Each row was made from one small tree. The marks that hang from a mark follow it in brackets, in the order of their numbers. Every link used is in the known rows. Write each row's tree.
Known rows:
J_548{J_882{J_78 J_150 J_343}}: [ 44.4 -24.0   3.3 -14.0   1.3  30.5  16.6  15.0 -24.1  14.8  15.2  22.7
 -63.6 -20.1  -6.7  -2.5  -4.1  -0.6 -15.2  -2.5  26.4]
J_899{J_13{J_882{J_78 J_150 J_343}}}: [ 72.0 -14.2   9.4 -33.0 -30.9  27.6  38.4   5.0  19.3  17.7  12.6  21.2
 -51.9 -17.2 -21.5  24.5 -14.9  37.8 -39.1  -0.7   3.8]
J_13{J_882{J_548}}: [ -7.0 -17.9  17.1 -17.5  -3.7  26.9  26.0 -18.3  12.1   6.0   0.9  24.0
 -27.5  -4.8 -26.3   3.1 -14.9   7.9  -5.7  -0.2  -4.1]
J_899{J_13{J_882{J_150 J_343 J_548}}}: [ 46.7 -26.7   8.2 -31.3 -15.7  19.0  25.5 -12.0  10.2  21.9  12.0  20.2
 -33.3  -8.8 -33.3  11.1 -14.2  28.1 -33.3   6.2  -1.2]
J_882{J_78{J_548} J_343}: [ 28.2 -15.2   5.1   6.4  -2.2  25.9  26.0   2.8  14.2   3.0   6.5  -1.9
 -37.8 -37.0 -15.7 -18.0 -10.2   0.3  -0.3   0.0  17.7]
J_899{J_13{J_882{J_343}}}: [ 24.8  -9.9   5.3 -16.1 -19.4  14.1  22.4   1.3  40.6  -3.0   1.4  10.7
 -15.2 -13.7 -35.8   7.7 -20.4  20.3  -3.5   4.4 -13.9]
J_13{J_882{J_78{J_548} J_150 J_343}}: [ 50.5 -21.1  23.8  -8.1 -18.6  39.2  51.9 -13.7  13.8  11.2   7.6   3.0
 -58.7 -31.8 -12.0   0.6  -4.2  31.0 -26.7   3.4   7.8]
J_146{J_150}: [ 24.9  17.8   7.6  22.1  10.5   8.2  -4.1   6.0   7.4  -6.2   3.5  22.5
 -13.0 -10.7  -2.4   0.6 -19.3 -11.2   8.6 -20.5 -12.2]
J_13{J_882{J_150}}: [ 32.6  -0.7  30.1 -13.1 -14.2  25.9  30.4 -13.8   9.4   0.8   2.8  11.5
 -35.0  -1.9  -5.9  16.3 -12.1  34.3 -22.3  -8.1  -6.3]
J_882{J_343}: [  9.6  -1.2   6.3   4.4  -4.6  19.1  -5.3   8.5  21.0  -4.1   3.5   1.7
 -27.6 -17.9 -27.1  -6.9  -6.8  -9.8   9.2  -4.5   1.4]
J_899{J_13{J_882}}: [ 24.0  -2.9  11.5 -20.0 -12.4   7.8  34.2  -4.6  32.6  -6.8  -0.3  14.4
  -1.7  -2.6 -18.1  10.9 -30.9  33.5  -8.4  -4.0 -13.7]
J_899{J_13}: [ 31.0   4.0   0.4 -11.3   0.3  -3.8  11.9   5.8  18.3  -5.6   3.7   9.3
   6.0  -5.0 -10.2   0.9 -32.7  18.2  -4.7  -8.4   1.6]
J_13{J_882}: [  0.7  -1.4  22.4  -7.3 -11.5  24.9  26.4  -9.4  26.1  -8.3  -2.1  12.4
 -21.2  -6.5 -17.4   7.0 -16.4  18.4  -0.1  -5.8 -11.6]
J_982{J_882}: [  0.4  15.2  35.5  -3.2  12.0  23.0  19.0 -12.8  33.5 -14.3  -6.6  15.0
 -25.2 -12.3  -6.7  11.2 -13.2   9.5   5.5   6.1  11.9]
J_548{J_882{J_78 J_150}}: [ 44.9 -17.4   9.0 -17.4   7.8  24.8  27.5   8.7 -33.6  12.6  12.4  27.9
 -50.1  -9.5  11.7   1.1 -15.3  11.9 -20.3  -9.4  28.2]
J_548{J_882{J_343}}: [ -4.3 -20.1  -2.3   4.1  12.7  17.2  -0.2  12.2  -1.9  -5.2   4.3  10.0
 -27.1 -14.9 -20.8 -20.8 -10.1 -17.7  20.8   2.4   9.1]
J_343{J_882{J_150 J_548}}: [ 20.8 -14.5   5.3 -19.5   8.1  15.1  22.9   5.9 -18.5   3.5  11.8  24.5
 -24.7 -14.1 -13.6 -12.2 -33.3   1.5 -11.5   2.8   6.1]
J_548{J_882}: [ -6.0 -13.0   4.0  -0.3  19.7  11.1  10.8   5.7 -11.7  -8.1   2.2  15.8
 -15.0  -5.4  -2.9 -16.0 -21.3  -5.1  15.3  -5.4  10.5]
J_13{J_882{J_150 J_548}}: [ 24.0 -17.6  25.1 -22.8  -7.6  30.3  30.4 -23.1  -4.1  16.5   6.7  23.4
 -39.1  -2.9 -15.4  11.9 -10.4  24.1 -28.4  -3.2  -0.3]
J_343{J_882{J_78 J_150 J_548}}: [ 38.1 -18.6   0.2 -30.0   1.8  26.8  35.0  14.8 -25.8  15.0  15.5  36.4
 -46.9 -20.6 -11.2  -4.2 -31.5   2.5 -23.0   1.0  19.3]
J_136{J_882{J_150 J_548}}: [ 42.0 -17.1  13.8   0.2  10.0  21.0   6.2 -29.2 -21.2  23.8  11.3  26.8
 -27.1  -8.1   3.3  10.8   0.5  21.8 -35.1 -12.9   8.6]
J_899{J_13{J_882{J_78{J_548}}}}: [ 43.3 -17.4  10.8 -17.7  -8.6  14.8  65.0 -11.9  26.2   1.7   1.2  12.0
 -13.4 -22.6  -6.7   1.8 -34.3  43.5 -17.7   1.2   3.0]

Which tree is each row?
[ 58.7  -8.3  18.9  -2.7   2.0  21.9  41.9 -10.4  -9.5   8.3   9.8   2.9
 -36.8 -24.7  14.1  -5.1 -14.9  27.6 -28.4 -10.4  22.6] => J_882{J_78{J_548} J_150}
[ 23.4  -9.2  32.3 -14.8   8.8  33.4  11.0 -19.6  11.6  13.8   5.6  19.7
 -57.3 -18.8 -21.5  11.4   3.1   4.0 -19.7  14.9  24.3] => J_982{J_882{J_150 J_343 J_548}}
[ 49.8 -14.4  10.3 -25.7  -1.3  29.8  19.8  -4.7 -26.9  27.8  15.1  29.7
 -54.3 -10.2  -3.8   7.6 -10.4   9.5 -37.9 -11.6  27.2] => J_882{J_78 J_150 J_548}
[ 45.6  -1.8   6.2 -20.6  -5.7  22.9  36.3  23.6 -10.6   1.6  11.3  25.7
 -41.9 -22.2  -0.6   0.9 -32.2  12.5 -16.1  -5.3  11.0] => J_343{J_882{J_78 J_150}}
[ 45.0 -19.6  14.6 -35.1  -9.3  13.3  37.4 -17.7   1.6  18.3   9.0  24.4
 -20.3   1.8 -15.3  15.2 -24.7  39.0 -38.6  -0.2   0.0] => J_899{J_13{J_882{J_150 J_548}}}
[ 27.7 -29.6   9.9  10.7  18.0  15.0  24.7  -8.1 -18.3  -0.2   8.7  -5.5
 -28.8 -25.0  -0.1 -30.5 -10.8   7.1  -0.8   4.5  17.5] => J_78{J_548{J_882{J_150 J_343}}}
[ 41.5 -28.7  15.9 -30.2 -22.0  48.4  30.3  -8.5  -1.8  31.5  12.0  30.2
 -75.6 -20.7 -30.3  15.6   2.3  12.8 -36.7   3.1  13.1] => J_13{J_882{J_78 J_150 J_343 J_548}}
[ 57.8 -13.8  13.5   1.1  -5.0  28.6  31.0  -3.0  -1.6  12.1  11.8  -2.1
 -50.8 -34.8  -4.1  -8.9  -5.5  16.1 -22.6  -2.9  22.3] => J_882{J_78{J_548} J_150 J_343}
[ 11.7 -22.8   0.7  10.3   7.3  26.0  -8.8 -17.2   3.2  18.1   7.9  21.1
 -27.5 -22.3 -25.3   0.4   6.9  -5.7  -5.6  -2.5   3.5] => J_136{J_882{J_343 J_548}}
[ 29.3 -21.9   1.7  -4.4   6.0  32.2  13.8 -16.5 -11.6  26.4   9.1  39.9
 -37.8 -18.9  -5.7  12.4  -1.7   7.1 -24.0 -12.1  16.7] => J_136{J_882{J_78 J_548}}
[ 69.0 -20.0  12.8  16.4  -1.2  31.8  28.0 -19.1  -3.7  19.1  13.2   5.8
 -45.0 -38.6   6.9   2.8   7.8  29.4 -33.1  -6.4  15.9] => J_136{J_882{J_78{J_548} J_150 J_343}}
[ 41.8  -7.5   7.5 -32.0 -19.5  19.8  46.0   3.8  26.7   5.7   3.5  27.1
 -25.6 -11.5 -15.3  19.5 -29.6  33.7 -20.5  -5.2  -1.2] => J_899{J_13{J_882{J_78}}}
[  7.9 -19.0  -7.8 -24.9   6.3  25.4  31.4  18.3  -8.8   6.6   9.4  37.1
 -34.0 -24.8 -23.0 -10.9 -34.9 -13.3  -0.6   3.7  13.9] => J_343{J_882{J_78 J_548}}
[ 10.6 -14.2  20.7 -19.6   4.1  44.9  19.8  -7.5  20.5  14.9   2.2  33.1
 -68.2 -30.5 -29.7  12.4   0.4 -11.2  -9.5  17.3  31.8] => J_982{J_882{J_78 J_343 J_548}}
[ 31.5  -6.9  25.4  -9.3 -21.7  33.6  20.7  -6.9  19.7   5.0   5.2   6.1
 -48.7 -14.1 -23.4  12.6  -1.9  22.2 -16.3  -1.5  -6.9] => J_13{J_882{J_150 J_343}}
[ 42.1 -13.3  28.3 -25.7   1.8  46.4  23.8 -11.3   4.9  25.3   8.5  31.3
 -79.8 -25.9 -18.0  19.7   4.9   4.9 -31.3  14.7  36.6] => J_982{J_882{J_78 J_150 J_343 J_548}}
[ 50.3  -6.0  38.2  -2.9   4.4  38.0  44.7 -16.7  19.6   5.3   4.2   4.6
 -63.1 -38.6  -0.2   5.3  -0.5  22.7 -21.7  15.5  31.8] => J_982{J_882{J_78{J_548} J_150 J_343}}
[ 47.2 -10.6   9.9  -8.2   4.6  19.7  55.9   8.3  -9.5  -3.4  10.6  10.3
 -29.3 -32.6   8.5 -17.4 -37.4  20.2 -12.7   0.9  14.0] => J_343{J_882{J_78{J_548} J_150}}
[ 50.6 -22.2   4.9 -21.7  -8.2  36.0  10.0   2.8 -17.3  30.2  16.1  24.1
 -67.6 -21.4 -22.0   5.6   0.9  -3.3 -32.3  -3.7  26.5] => J_882{J_78 J_150 J_343 J_548}
[ 49.9 -14.7  29.8 -10.7 -13.1  34.2  62.5 -19.8   4.7   8.2   6.3   8.0
 -46.0 -22.1   5.8   5.7 -14.1  43.4 -32.0  -3.6   8.7] => J_13{J_882{J_78{J_548} J_150}}
[ 14.2 -24.5  -5.7  -7.5   4.3  29.0  12.3  20.2  -8.0   6.1   8.6  22.1
 -50.8 -23.4 -17.9 -10.5  -8.6 -17.5   7.5  -0.4  22.2] => J_548{J_882{J_78 J_343}}
[ 22.0 -22.2  16.0  -2.2 -14.0  39.1  47.3  -8.3  29.4   2.8   2.8   4.2
 -45.1 -35.0 -23.6  -7.8  -7.9  15.7  -3.3   5.6   2.4] => J_13{J_882{J_78{J_548} J_343}}
[ 26.0 -20.1   5.7  -2.1   9.3  19.3   4.0   7.7 -17.8   4.8  10.1  10.5
 -40.0 -12.4  -9.2 -11.9  -6.0  -1.4  -2.0  -1.4  14.3] => J_548{J_882{J_150 J_343}}
[ 20.8 -22.2  -3.1 -16.0  -5.2  34.0   5.6   6.5  -0.4  22.0  10.7  25.5
 -54.2 -24.9 -33.2  -3.8  -3.3 -18.5 -10.2  -1.5  21.7] => J_882{J_78 J_343 J_548}
[ 58.6  -4.4  10.7 -11.7 -16.0  32.4  10.9  11.9  -2.4  17.6  13.1  12.1
 -61.8 -22.5 -12.7  10.0  -0.4   6.9 -26.2  -9.3  18.9] => J_882{J_78 J_150 J_343}
[ 19.7  -0.2  34.4   0.6  15.5  30.4  51.6 -19.1  26.6  -8.5  -4.8  10.5
 -38.0 -32.5   5.5   1.4 -16.3  19.2  -2.7  10.3  28.1] => J_982{J_882{J_78{J_548}}}
[ 73.4 -17.0  18.5 -23.2 -12.5  16.7  69.4 -17.1  10.7   8.5   8.3  10.3
 -24.6 -20.0   5.6  10.0 -29.5  59.2 -41.5  -0.4   7.8] => J_899{J_13{J_882{J_78{J_548} J_150}}}
